Each row was made from one walk, in order. Every step used is in the known rows, and no mark comes twice. Write each row's walk.
In the rows, 128 means zero.
Known rows:
f > r > w: [154 157 149 147  47 122  55 126 137 119  80  73 113 130  84  73 125 189
 165  97 124 106 173 142 128 100 103]
w > l > k: [120 130 120 148 135 125 215 105 103 156 147 121 132 113 151 165 121 119
 167 126  89 125 134 158 127 109 137]
y > k > s > t: [166 141 153 140 138 129 113 131  74 102 137 156 166 166 124  90 115  63
 127 110 173 135  72 112 140  74 125]
w > r > f > g: [134 132 198 120 174 155 100  14  81 126 134 130  81 171  63 241  97 175
 178 103 139  90 126 153 142 149 127]
r > w > l: [151 146 149 138  65 110 182 172 124 116  99 112 134 134 158 147 149 158
 165  91 106 108 128 158 116 129 140]
l > t > y > k > s: [119 149  49 117 147 127 129 154 165 111 145 170 121 156 153 121 128  57
  75 126 176 139 127 134 106 154 111]
r > w > l > s > k: [150 123 158 155  52 114 180 171 128 110 120 122  81 134 125 121 193 114
 128 108 163 110 131  90 140 113 144]
y > k > s > t > l: [130 107 142 135 145 141 117 162  77 100 136 162 172 157 140 107 113  66
 112 124 190 125  74  88 151  94 148]
t > l > k > y: [ 86 104 125 115 144 133 127 138 111 172  95 134 161  62 142 141  90 127
 142 177 100 128  96  92 116 150 149]
f > r: [139 145 129 151 119 132  67  74 115 142 130  67  86 122  95  79 105 185
 167 108  99 116 173 164 136  86  91]
t > l > r: [ 65  73 154 105 160 159  99 120 122 136 126 105 150 121 103 161 107 165
 121 129 103 121 123 121 144 115 139]
y > k > t > l: [118 110  82 125 149 142 109 131 111 134 133 164 155  96 152 126  93  70
 142 194 149 134 136 116 123 176 147]
f > r > w > l: [145 136 141 161  50 115 144 130 140 117 101  74 105 136 120  96 141 184
 140  93 128  92 180 167 133 115 116]
y > k: [122 168 134 130 138 126  90 100 108 134 137 146 122 125 121 109 103  56
 179 118 126 131 111 148 117  79 112]
r > f > g: [143 162 158 115 146 119  98  35  85 139 115 157 101 150 105 212  97 161
 205  90 130  99  87 171 136 157 136]
f > r > w > l > t: [153 122  94 158  50 117 147 161 132 104 112  79 103 135 126  93 163 180
 102  84 132 100 185 163 136 155 130]
l > t > y > k: [ 88 172  44 111 146 128 102 158 163 116 147 162  99 131 145 131 131  65
 107 116 140 142 132 164 105 157 109]
y > k > t > l > r: [ 97  81 110 111 154 152 105 105 128 127 133 158 178 111 113 136  94  72
 101 194 153 138 138 117 133 165 146]
w > l: [133 129 131 145 147 121 207 115 103 142 152 107 104 125 173 156 127 155
 163 102  79 117 128 184 122 116 128]
s > y > k > t: [145 151 112 115 136  96  85 100 199 165 154 154 150 123 125  82 108  80
 114 157 138 172 171 143 136 141 121]
t > l: [ 91 109 122 124 153 144 102 153 103 144 129 113 122 104 151 151 107 164
 175 124  99 116 120 121 132 127 141]
r > w > l > t > y: [120 152  76 124  71 111 192 217 171 101 110 130 118 142 176 158 171 150
 102  90 126 116 147 168 103 189 139]
r > f: [145 166 157 121 163 134  93  60  80 126 114 138 127 162 124 128 107 161
 198  98 110 121 116 164 103 120 128]
k > s: [185 125 144 134 143 130 130 107  99 138 125 114 140 151 140 116 102 145
 154 125 126 129 111 114 118  94 111]
l > s: [153 128 136 128 146 132 109 115 121 115 145 109 112 102  92 129 169 138
 125 116  75 129 122  92 126  83 111]
y > k > s > t > l > r: [107  80 169 119 151 153 113 133  95  95 135 156 195 170 102 117 114  66
  69 128 194 128  75  88 162  82 145]
w > l > t > y > k: [ 86 142  47 130 151 118 214 157 162 116 171 159  92 135 188 158 147  72
  83 109 138 125 142 190 109 170 125]
r > w: [158 172 155 124  60 118  83 169 118 122  78 110 142 128 118 120 131 160
 193  93 104 122 119 131 111 115 127]

Write each row's walk:
[127 159  93 134 135 134  92 114 138 166 136 137  47 135 148 105  89 126
 180 193 171 163 156 141 117 183 112]	s > k > t > y
[ 98  88 125 103 170 157 103  65 114 116 120 182 189 143 109 135  93  73
 102 189 179 131 138 124 122 182 157]	y > k > t > l > r > f
[133  70  89 108 155 124 114 148 188 141 151 127 153  86 127 127 157 162
  64 188 108 151 175  65 146 191 151]	k > t > l > s > y
[ 89 193 128 120 146 130  86 156 133 100 136 154 125 147 128 121 121  93
 138  98 136 144  90 162 127 102 112]	s > t > y > k
[109 103 180 119 168 139 199  37 107 120 139 130 146 178 125 167 126 158
 113  96 112 112 132 192 121 122 137]	w > l > r > f
[137 159  71 110 155 131 115 120 166 141 123 131 122 112 154 143  94 166
 146 185  99 154 162 164  90 202 104]	k > t > y
[143 149 169 136 126 115  94 100  83 186 115 122  51 103 138  73  89 121
 180 151 138 145  86 126 119 124 119]	s > k > y
[139 130  96 134 140 136 106 116 156 133 149 137  53 116 111 109 153 111
 112 194 161 155 157  78 124 159 110]	l > s > k > t > y
[101  78 144 131 146 135 114 146 112 149 127 131  71  78 125 107 149 115
 100 167 151 121  97  40 142 135 145]	t > l > s > k > y
[189 126 159 136 141 135 119 144  60 110 129 114 163 167 131 105 120 164
 137  99 124 140  74 113 142  93 128]	k > s > t
[103 184 132 115 152 133  86 163 124 110 131 119 117 144 136 136 125 175
 151  88  95 145  97 168 124 118 111]	s > t > y
[106 119 100 109 145 108  88 129 204 165 150 160 159 112 141  99 107  86
 100 171 154 159 170 116 146 161 141]	s > y > k > t > l
[125  89  80 127 152 141 119 133 129 111 143 167 154  85 124 128 138  57
  93 200 150 131 138  71 130 165 147]	y > k > t > l > s
[123 161  68 115 140 132 121 106 160 157 115 142 151  99 129 152  88 124
 158 207 108 162 163 138  99 181 114]	l > k > t > y
[160 142 140 139 138 124 124  96 109 127 131 157 146 154 131 100  98  45
 142 134 174 129 105 115 120  74 111]	y > k > s
[148 142 157 131  57  99 202 157 132 144  68 130 169  93 150 138 134 124
 135 134 109 117 107 132 101 148 147]	r > w > l > k > y
[139 130 145 116 142 102  95 114 206 142 162 109 119 112  85 105 180 144
  82 103  87 149 155  89 145  80 110]	l > s > y
[109 169 144 116 134  94  73 102 201 165 156 145 129 134 114  85 115  75
 131 105 134 154 149 146 143  75 109]	s > y > k
[ 88  83 127 113 153 120 102 158 198 140 155 118 128 100 113 128 173 149
  74 121 111 130 154  61 158 110 137]	t > l > s > y
[129 130 194 104  73 136  78 125 138 114  83 101 172 146  68 133 127 161
 135 101 106 130 123 135 126  97 121]	l > r > w
[128  60 171 115 156 160 121 152  81 102 127 116 196 170 112 134 120 170
  76 118 149 130  80  87 163 107 150]	k > s > t > l > r
[155 107 127 152 134 123 243  99 106 150 142 129 154 141 161 155 115 109
 134 141 130 124 127 128 130 102 136]	w > l > k > s
[137 137 136 163  41 117 148 120 142 129  92  83 128 126 104 103 135 155
 145 114 137  99 184 146 137 109 124]	f > r > w > l > k
[142 104 128 148 150 120 218 117 123 116 167 112 103 109 141 159 183 135
 100 110  81 112 134 127 129 103 126]	w > l > s
[106 161  47 109 149 131 107 166 154 124 145 126  94 128 150 144 135 148
 117 107  98 144 138 166 103 174 111]	l > t > y
[160 148  97 128 140 127 103  98 107 136 134 157 148 107 133 109  95  66
 159 180 129 148 135 143 112 150 124]	y > k > t
[ 78  87 171 103  92 150  87 166 140 117  84 110 175 129  95 155 127 167
 120 118 125 112 124 100 140 127 148]	t > l > r > w
[101  83 118 124 158 148 117 155 124 116 140 115 122  89 118 152 163 145
 114 133  97 111 122  64 140 116 140]	t > l > s
[139 147 141 142  53 112 188 163 126 130  91 122 160 123 139 154 140 126
 170 113 118 116 133 135 120 122 148]	r > w > l > k
[148  89 145 130 151 149 123 180  64 107 129 119 169 157 148 123 120 171
 118 113 145 125  77  87 155 113 150]	k > s > t > l
[108  93 163 126 153 136 204  83 122 135 153 101 135 142 128 168 127 155
 109 106  84 124 134 183 134 104 126]	w > l > r
[150 150 138 124 150 133 125 153 121 105 125 127 144 176 147 122 118 162
 113 110 144 141  90 125 124 111 110]	k > s > t > y
[111 125 123 135 159 126 213 162 145  87 167 123 107 129 147 163 197 149
  65  95  95 123 114 138 134 120 125]	w > l > s > t > y
[152 120 165 138 133 118 109 106 108 152 130 124  56  89 100  79 154 104
 112 155 133 140  93  65 125 109 118]	l > s > k > y
[114 143  75 145  57 116 154 169 187 100 109  92  89 143 137 107 161 176
  84  95 147 101 199 177 119 171 112]	f > r > w > l > t > y
[158 117 171 145  58 101 193 165 133 124  96 129  91 106 138 104 184 113
  96 130 153 114 106  87 120 140 144]	r > w > l > s > k > y
